Each row comes from the steps of one walk. Every step used is in the known rows, and no mark comes twice. Write the walk behind each row, first mark first.
Known rows
naro > sene > debi: [-36  51 -10  10 -22   2  19  31   6  37  12   9   6  55 -22  49   9 -53
 -35  17   5 -39  31  -8   3 -29  22  48 -30  42   0  31 -50 -13 -17  61
 -24  28  26 -40 -37   0  28   7  18  22 -19  14]
kigeb > pabo > dezam > zazor > mube: [ 36   1  24 -19   1  30 -77  11  43 -40 -23  40 -23  49  41 -17 -37  23
  -7  21  60  14 -23  -4  -1  89 -14  31  67  33  51  23  -5  23  37  39
  42 -17 -23  16   3 -63  32 -30 -51  25  12 -20]
dezam > pabo > zazor > kigeb: [ 38   6   7   2 -16  -4  -9  25 -34 -33  15  34  -5 -72 -30 -27  15  11
 -31   5 -20   2 -16  41  -1 -17  25  -3 -48 -31   9 -11 -39  -5  34  24
  31 -31 -60   2  12 -66 -12  -9   8  -7 -56 -39]
sene > pugo > kigeb: [ -6 -19 -28  59 -18  -1  12 -11 -22 -24  -1 -48 -35  -1   9  -2  -3  35
  13 -22  31  -1 -18 -44  11 -40  11 -31 -26 -16 -21  -4  18  -9  14   3
  -4 -22  19   8   9  14 -28 -11  21 -37   7   3]
zazor > debi: [-22  11  17 -22 -24   0  36 -10 -22  67 -28  22  -2  32 -19 -19  -1  -8
 -28  11   3 -21  14 -11  -4   4 -10  44  -4  36  23  51 -25  -9 -40   6
   9  23  38  -1  -4   9   2   6 -20  26 -26  28]
zazor > kigeb > pugo: [ 16 -10   4  11   7  19   3   2 -19  26   3  69  -8  12   0 -10   4 -29
 -27  17  13  31  31   2 -13  -9  -9  24  -1 -16  33 -25 -31 -31  15 -15
 -18 -35  13  29   3 -29 -22 -15 -20  26 -24 -32]
zazor > kigeb: [  3  30   8  16  -3  16   4   5  -9  -9 -12  38   5   6 -24   0  10 -21
 -25   2  38  -9  30  29   8 -18  11   3 -18 -37   5  14 -28 -54  -8  25
  10 -19   5   1  -8 -43   4   8 -25 -15 -41 -21]
zazor > debi > sene > naro: [  4  13   2   3 -27  24  42  10  16  44  -3  42   5  36  12   8  26 -51
 -25  -5 -40   2 -21 -43   4 -48   8  26  11   0  26  54  15   2 -71 -29
 -44  21  40  36  44   0 -15  46   1  25  23  18]
zazor > debi > sene: [-17  16  -3 -33 -35   9  53   6  24  46  -4  18  21   3 -34   3  21 -24
 -19   5 -27 -38   6 -34  -7 -27  21  29 -15  25  49  45 -27  -9 -48 -11
  -6   7  52 -21  52   9  -2  52  -8  48   8  28]
debi > sene > naro: [ 15  21   3  37 -28  20   8  -8  48 -13   2  36 -20  21  11  37  31 -33
 -19 -21 -11  11 -19 -29  33 -37  30   4  26 -12  26  22  16  -5 -57 -19
 -49  11  44  45  28   5 -17  32  20   5  30  -6]
dezam > zazor > debi > naro: [-13  22 -31 -57  -1  39  11   4 -17  32 -19  55   9  14 -28 -12 -43 -26
 -47  23  37 -12  24  19  -2  27 -34  14  22  20  16  26  33 -10  13  57
 -25  -9  -8  -6   3 -15   6   8  26  -1 -25  25]
pabo > zazor > debi > naro: [ 19  -5 -12 -44  -9   1  35   8 -25  20   0  54  11 -24 -27 -24 -25 -16
 -46 -16  -7 -12 -14  46 -10   7  -8 -11   1  -3  17  19  16  -3 -17  27
 -10   2   1  -8 -27   1 -23  11  55  24 -47  13]
debi > sene > pugo: [ 19  -5 -35  15 -63  -9  42   6  28 -17  -6  25  -1   1 -15  45  40   1
 -17 -24  14 -12 -19 -65  37 -61  56   5 -24 -16   9  13   3  -6 -41 -27
 -10 -14  38  -1  44  32 -15  31  37  13  54   2]
debi > sene: [  5  27   4  -1 -39  -1  14 -13  49  -2   1  17  -5 -19 -35  18  37 -12
 -15 -12  -3 -24  -2 -18  23 -22  54  -2   2  16  41  23 -21 -16 -52  -4
 -14  -7  56 -25  53   7  -6  34  20  34  15  -9]
pugo > kigeb > pabo > zazor > mube: [ 36 -49  18  -1  -2 -10 -70  24  20 -33  11  11 -23  -8  71 -45 -25  28
   6   0  -7  58 -42   4 -23  33 -27 -18  31   6  29  -9  22  22  19  17
  32 -40 -28 -17 -30 -19 -10  17 -26  18 -36 -66]
sene > naro: [  9   9  14  38 -22   7 -17 -17   5   0 -12  34 -36  35  28  10  21 -28
 -32 -10  19  16 -21  -6  50  -9  -3   6  26 -11   7  24   9 -13 -51  -4
 -34  20  28  60 -24  -5 -16  -5   9 -18  -5 -10]
pugo > kigeb > pabo: [ -1  -8   8   4  13   9 -48  -3  12   3  11 -46 -23  24   9 -34 -22  29
  26  -5   2  25  10  -3 -20  34   5 -38  24  13  21  18   9   7 -13  16
  30 -15  -2 -12  -6 -12 -19   4 -28 -26 -37 -26]
sene > pugo > kigeb > zazor > dezam > pabo: [-23 -51  -7 -30  -6  13 -43 -12 -13 -75 -10 -57   8 -49   6 -28   1  42
  22  39 -67 -22 -40 -45   7  23  -2  -8 -12  -2 -36 -74 -18  52 115 -17
 -18 -12 -36  18  39  -9  10 -35 -20 -17  -4  23]
kigeb > zazor > debi > sene: [-20  12  10 -54  -4   6  39  22  29  42  -2  26  57 -44 -29  -8  14 -15
  -5  23 -39 -22  19  -8 -13 -11   7  45  -6  12  39   2 -24  -6 -31 -41
 -10  22  36  -1  55  34  22  40  -6  45  18  31]
naro > sene > pugo > kigeb > pabo: [ 17 -26 -35  33   1  -9 -37  10 -25   6  12 -27  -5  57  30  18   1  13
  48 -24   9  17   9 -35 -25 -16   1 -41 -15  -3 -15  26  36   0 -10   4
  24  10 -11 -18  -4   7   4  22  -4 -25  16  -7]
zazor > pugo > kigeb: [-28 -28  15  38  -1 -28  35 -50 -20  -7  -2 -56 -20   6   8  -6  -8  24
  17 -11  -7  -6  36   8   1  10 -17   5 -19 -41 -24 -33 -24  20  14  25
 -19  -1   4  13  -5 -34  11 -40 -21 -15 -14 -16]
sene > pugo > kigeb > pabo: [ 11 -43 -19  20 -18  -5 -34  16  -7  -8   2 -33  -6  25  30 -11 -17  34
  23  -8   7  44 -14 -33 -12  -1  -6 -26  -4 -17   2   7  36   4  -5  -5
  38 -18 -15 -10  -1   5 -34   9 -10 -37   4 -20]
pugo > kigeb > pabo > zazor > debi > naro: [ 21 -28 -15 -34  16  13   5  26 -26  28   9  16  18 -11 -10 -52 -46  -8
   0 -12 -29   6 -15  41 -56  20 -27 -39  26 -10  21   8  50  25   9  21
  14 -15 -25 -24 -21   0 -49  32  22  -1 -51  -4]
kigeb > pabo: [ 11  -7  14 -21 -18   5 -54  -1  20   4  -3  15  -7  38   8 -18  -2  19
  -4   9  16  33  15   8  11  39   9  -7  30  17  43  32   0  -6 -44  -5
  32   5   9  -3 -19   0  -7   5 -25   6 -14 -30]
dezam > pabo > kigeb > zazor: [ -4  28  24 -47  44  17 -31 -21  27 -34   7 -14  16 -84 -43 -41  47  21
 -17  30  -8  15 -29  47  49  42  19  25  28  52   5 -51 -48 -10  38 -44
   4   6 -21  -2   2   6  19 -11 -25 -15  16   5]
naro > sene > pugo > kigeb > pabo > dezam: [ 50   8   1  52  20 -15 -21  16 -14  -7  -9 -52 -16  45 -15  11   4  13
  56 -46  19 -52 -24   4 -44  21  34 -43   7   7 -14  36   2  15  13   1
  67  26   7  -3   6 -21  -1 -25 -28  -9  20  35]
pugo > kigeb > zazor > debi > naro: [-29  19 -18 -43  50  19  29  19 -12  22 -21   8  30 -32 -23 -54 -38 -22
   5 -12  -7 -17  31  46 -38  35 -40 -22  32  -8  -3 -32  29  -4  42  -1
 -40   7 -10  -4 -18  10   6   4   6  -5 -39  42]
pugo > kigeb > zazor > debi > naro > sene: [ -9  37 -20 -23  63  -4  12  19 -26  48  -3   9  34  -2 -14  -9 -24 -58
  21 -35 -10 -60  54  38 -48  23 -23 -26  -7  13 -36   2  22 -18  31  22
 -33  38   1 -21  -9   9  40  23  16  -8 -30  64]
zazor > debi > naro > sene > pugo: [ 14  -3 -72   5 -13 -10  34  27 -50  28 -18  44  18  64   6  38  23 -55
 -25 -48  19 -56   7 -13  -8 -24   4 -14 -27  -3 -38  50  41 -30 -25  18
 -24  33  19 -19 -12  20  26  35  51  18  20  55]
zazor > naro > sene > debi: [-44  67   8   1   3  17  41  20  17  38  16   4 -14  63 -12  65  21 -59
  -2  13  -8 -23  52   8  -7 -17   7  48 -17  19   0  30 -23   5 -62  34
 -17  19  16 -49 -68  -1  12   2 -15  39  -1   5]
debi > sene > pugo > kigeb: [ -4  -1 -32  50 -33   6  42   2  10 -34  -1 -32 -15 -24  -9  14   5  15
  18 -18   2  -6 -21 -67   1 -60  25 -41 -25 -23   3  -5  24  -1  -4  -5
  -9 -34  24 -20  48  22 -25  25  28  -9  34   0]
naro > sene > pugo > kigeb > zazor > debi: [-30   8  -7  -9  28 -21  33  28 -47  49 -14 -18  41  -4  17  -7 -10 -11
  36  -2 -18 -37  24 -22 -37 -33 -32  27 -38   1 -52   2   1 -16  32 -17
   1  42  -5   9  20  38  35  15   0  -7  16  65]
zazor > pugo > kigeb > pabo > dezam: [ 12 -27  45  36  27 -19   6 -15   7 -19 -14 -73 -12  34 -15  -7  -7  46
  60 -13  -2 -17  -1  39 -47  71   8 -16  27 -27  16 -12 -34  32  21   4
  53  12   1  13  -9 -51  -2 -66 -69   6  -9   1]
pugo > kigeb > zazor > mube: [ -7   8  25 -13  29   2 -60   6  39 -38 -11 -11  -9 -38  63 -51 -23   8
  15   3   9  14  10  -5 -11  54 -37   6  26  20  -5 -57  -3   1  53 -15
 -37 -16  -7  -2 -15  -1  35 -12 -48   3 -15  -6]
naro > sene > pugo > kigeb > pabo > zazor: [ 56 -47 -11  41  -3 -33 -28  26 -27   0  40  -1 -10  -8  31  11 -11  24
  27 -15 -10  19 -33  -1 -20 -35  12 -51 -31 -12 -13  18  32  12  -5  21
  52   1 -28   1  -2  15 -23   7  56 -24   2 -26]

Write each row's walk
[ 29 -36  35 -12 -46 -24 -18 -25   0 -37 -16   9  -3 -21  -6  13 -18  16
 -23  42 -24 -16 -51  22  32  -2  19   3  -5   5  17   4 -27  14  22  35
  16 -12  10  30  11 -16 -22 -28  38  13 -55 -19] => pabo > zazor > dezam
[ 13  43  36 -27  41  -3 -12 -24  40  -9   1   0  32 -56 -28   2  22   3
 -20  26  39  22  -1  64  50  22   6  33  38  38   7 -35 -41 -39   4 -48
  -1   9   6   5  -6  31  22 -10 -19 -23  15   0] => pabo > kigeb > zazor
[-31  32 -44 -35 -22  35  20  35  22 -10  -8  32   2  19 -40  12 -19 -53
 -55   0  15  -7  19  21  -4  15  18  16  26   0  30 -19  -7   1   2  46
 -45 -12   4 -33 -61  -2 -15   6  27  22 -36  -5] => sene > debi > naro
[-32 -20  12  31   8   5   8 -61 -15 -10   1 -43  -8  11  15   2 -27  43
   6  22  15  28  40   5  18   7 -37  12 -19 -31 -24 -40   3  16  43  58
 -21 -12 -28  19  24 -44  29 -63 -11 -36  -6 -29] => dezam > zazor > pugo > kigeb
[ 49 -32  28 -16 -39 -22 -49  14   4  -3  15  24  -1 -14  -3 -17 -17  26
 -16  11  -4  44 -23  39   9   8   8  -4   1   2  33  22  -6   1 -42   1
  59   2  -7  13 -25   9 -26  -7  30   7 -27 -59] => kigeb > pabo > zazor
[-28  21  23  11  34   1  23 -13  17  -5  -3 -37 -29 -30  23   1  -6  15
  49  -8   5  27  21  -3  -2 -13 -35 -11   0 -49 -30 -36  26  12  -7 -70
 -11 -11 -20  16 -41  40 -18 -31 -20 -11  33   1] => sene > pugo > kigeb > zazor > naro
[ 25   3 -34  34 -37 -36  -2   4 -27  12  -7  29  -9  57  12  59  41 -18
  -8 -32  36 -40   5 -36  32 -52  29   2 -39   3 -42  47  -2 -33 -36  16
  -6  32  31  -2   1  32  28   7  47   3  36  27] => naro > sene > pugo
[ 16 -19  25  20   2 -17   4   1 -11  -8  18 -25 -32  -8  31   7 -14  40
  46 -10 -11  64 -22  -1 -17 -19 -28 -45  -5 -56   1  11  51  41 -45 -40
  44 -35 -38  -7 -46  10 -67 -10   5  -8  15 -53] => sene > pugo > kigeb > pabo > zazor > naro
[  7  50  22   6  28  10 -17 -33  14  27  17  24 -36  55  14  64   2 -25
   5   3  46 -12  47   4  15  -1 -16   9 -10  26 -12  63  10 -11 -46  41
  -7  13  -8 -14 -10 -23  36 -11   2   1  22  -1] => dezam > zazor > naro > sene
[ 13 -19  23 -19  24  32  -6 -45   7  12  19   9 -42 -30 -22 -21  61   3
 -37  22 -18  34 -40  -3  36  39  18  25  27  71  39 -22 -50  18  20 -37
 -10 -21   7   0  15  -6 -29   3 -35  28  21 -34] => dezam > pabo > kigeb > pugo
[-34 -30  15 -40  11  20 -59 -28   7 -60 -13 -60   5 -69 -22 -44 -10  37
  16  43 -74 -26 -15  -9  -2  51  -9 -14   6  11 -19 -65 -31  55 108   3
 -19 -12 -28  15  28 -39  15 -30 -28  -4 -38  15] => pugo > kigeb > zazor > dezam > pabo
[ 25  30 -36   6  28 -10 -13  -5  -3   0   1  50 -14  34 -25  34  17 -62
 -21 -59  38 -63  30  28   6  17  23 -39   0  19 -22  30  11 -40 -15  53
 -40  21  33 -27 -28   1  29  12  48   9 -29  35] => debi > naro > sene
[-40  -8  -5 -17   9  -4  33  22 -28  47 -18 -24  29 -35   9 -29 -20   6
  16  17 -16  -6  12 -28 -30 -10 -44  27 -24  -6 -23 -18  -3  -7  28 -42
  -7  15 -10  17  16  27   3   0  -6 -14  10  45] => sene > pugo > kigeb > zazor > debi
[-23 -44  11   4   2  -6 -46 -29  -1  -5  15 -36  16  36  29  -9 -40  48
  29  36   0  69  36  -3 -14  33 -42  -3   3 -34  14 -16  21  33  16  25
  15 -10 -45  12  14 -46   3 -35 -30 -28   0 -54] => dezam > zazor > pugo > kigeb > pabo
[-18 -24  29 -33  35 -32   5 -46   9 -28  16 -24  36 -46 -27  -7  60  36
 -10  21 -29  26   0  56  45  59  -4  55   7  -7 -22 -80 -68  21  34 -55
  -9  18 -33  16  -7  -8  48 -26 -51   8  39 -15] => dezam > pabo > kigeb > zazor > pugo
[  0 -13 -19   0  -2  -2 -14  26  50 -51  -6   4  16 -47  53 -23  -3  14
  20  -4   0  13 -15 -60  -6   0 -10   5   6 -21  -8 -61  24   4  47 -45
 -39 -25  -3 -13  25  19  28  33 -24  25  49 -10] => debi > sene > pugo > kigeb > zazor > mube
[-21  19  14  12  10  32  41  12  10  36  -3  10  22 -22  19 -18  -3 -48
  22   2 -60  10   0 -35 -18 -37 -18   9  10 -23   7  -5  27  15 -11 -45
 -46  22  11  52  45  20 -14  32 -12  -5  21  25] => pugo > kigeb > zazor > debi > sene > naro
[-21  27  21   8  35  -5 -33 -12   2  -3  -3 -36 -11 -58  -7 -46 -27  14
  21   4   6   4  40  27   0  23 -25  -4  13   4  -8 -43 -23 -20  38 -10
 -15   6   1   9  -1  19  17 -40  -4 -30 -25  15] => pugo > kigeb > zazor
[  1 -32 -34  22 -30  11 -16  16  21 -15  22 -29   4  18   6   9  -6  24
  34 -14 -15  39 -24 -59 -23 -27  12 -45 -11 -17  16   3  51  18 -16 -14
  25 -29  -1 -18  38  19 -31  44  -3 -12  36 -26] => debi > sene > pugo > kigeb > pabo
[-16  -6  -9  19   5 -13 -14  -1  -7 -13  -8 -30  12 -49  13 -19 -19  25
  25   0  24  17   7 -16  11 -16  -9  -7 -14 -26 -36 -54  11 -11  42 -32
 -16  -3 -11  22   5  35   7 -28  12 -38  12  23] => sene > pugo > kigeb > zazor
[ 13  18  18 -19  16  28 -10 -48  12 -26   1 -24 -25 -34 -61 -25  71  12
 -35   4   0   1 -42  21  51  31  39  -2  18  76  25   2 -47   0  -5  -1
  15 -14   5 -42   4 -17   4  24 -34 -11   5  -9] => dezam > pabo > kigeb
[-13  41  34 -47  41  14  27   4  -1  46 -13  10  53 -33 -29 -31  19 -18
 -27  39   2  -1  -6  49   5  15 -21  63  26  41  19   2 -43 -33  -6 -52
  24  31   5  -2   1  20  26  11 -38  -2   9  42] => pabo > kigeb > zazor > debi
[ 12 -51  -5   3 -29 -22  20  36 -51  42  11 -11  21  -9  23 -35 -23  33
  12  18 -36  36 -35 -18 -36 -33 -27   6 -22  -9   7  24  21  23 -11 -15
  58 -10 -27   0   1   9 -37  20  13  -6  -6 -22] => sene > pugo > kigeb > pabo > zazor > debi
[ 27 -64  24  -8 -21 -12 -47  -7  -8 -39  10 -34  10 -15  15 -12 -38  31
  20  54 -55  21 -43  17 -18  17  -8 -29  20 -11  17 -15  13  38  40  32
  46 -35 -13  18  12 -26 -34 -13  -2 -12 -62 -40] => pugo > kigeb > pabo > zazor > dezam
[-28 -26  25 -15  -5 -49   4 -26   5  -2  -4   5  40  -6  14  10   5  19
  -3  14 -13  12  52  46  35  33 -10  52  -6 -43 -28 -65 -56   7  16 -32
 -25  34  -7  51 -11   8  44 -52 -10  21  18 -10] => kigeb > zazor > pugo
[-20  54  20  -2  -7  -7  49  25  11  27  28  16 -12  24 -17  63  10 -45
 -12  17 -13 -13  30  20 -10 -39   7  34 -35   7   2  33 -26  19 -50  32
   0  14  -2 -41 -68   0  -1   1  14  45  -4 -16] => pabo > zazor > naro > sene > debi
[ 24  35  36   5  -4  28 -21 -23  20 -12 -25  17 -30   8 -36   3 -21  20
 -18  28  83 -34  -6  25  32  30  28  23  29  36  33  32 -48 -10  27  49
  24   4   7  27  29 -52  17 -75  11 -10  -5  10] => pabo > dezam > zazor
[-16  -2 -43 -30  23  16  39  30 -22  15 -27  16  34 -31  -6 -37 -24 -10
   2 -10  -2 -12  13   4 -26   5 -36 -14   7 -34 -29 -37  47  -5  38 -24
 -36  -4 -18   7 -14  25 -11   6  13 -12  -9  49] => sene > pugo > kigeb > zazor > debi > naro
[ 21  43   5  17  41 -20  38  -7  11   6  10  13   0  19  13  70  53 -24
  16 -10  31  -1  -1  17  29 -29  10  14  -9  -6 -57   6  18 -21 -39 -65
   7  24 -11 -12 -39  45  22  24   5  -3  81  19] => pabo > kigeb > zazor > naro > sene > pugo
[  9  10 -11  31  -4 -28  24 -25 -14  16   0  16 -40  68  28  76  39 -15
   9 -43  30 -29  12 -27  23 -44   9  -3 -38 -16 -48  52  18 -12 -67 -13
   3  18  20 -19 -32  24   7  12  19  20  55  17] => zazor > naro > sene > pugo
[ 38  -4 -73  30 -21 -22  -2   6 -20 -15  -1  50   0  50   0  54  22 -41
 -22 -56  46 -46   0 -13  24 -16  27 -30 -21  -9 -45  22  39 -33 -20  14
 -33  19  10 -16 -19  30  12  21  61  10  23  36] => debi > naro > sene > pugo
[ 27 -76 -10  -4 -41 -24 -31  15 -20 -53   1 -24  13   3  31   9 -35  42
  20  47 -38  27 -74 -12 -12 -17  -6 -31  -7 -24   2 -19  31  49  56   5
  46 -28 -24  27  12  -8 -45 -12  24 -17 -26 -41] => sene > pugo > kigeb > pabo > zazor > dezam
[ -9  27 -15  47  26   9   9 -15 -26  -6  11 -27 -45  38  25  49 -12   6
  36 -15  42  -3  22 -33   2 -51 -20 -36 -47  -8 -51  29  54   2  -6  37
  -5 -13 -26  -7  -1  -9   3 -14  11 -38  41   1] => dezam > zazor > naro > sene > pugo > kigeb
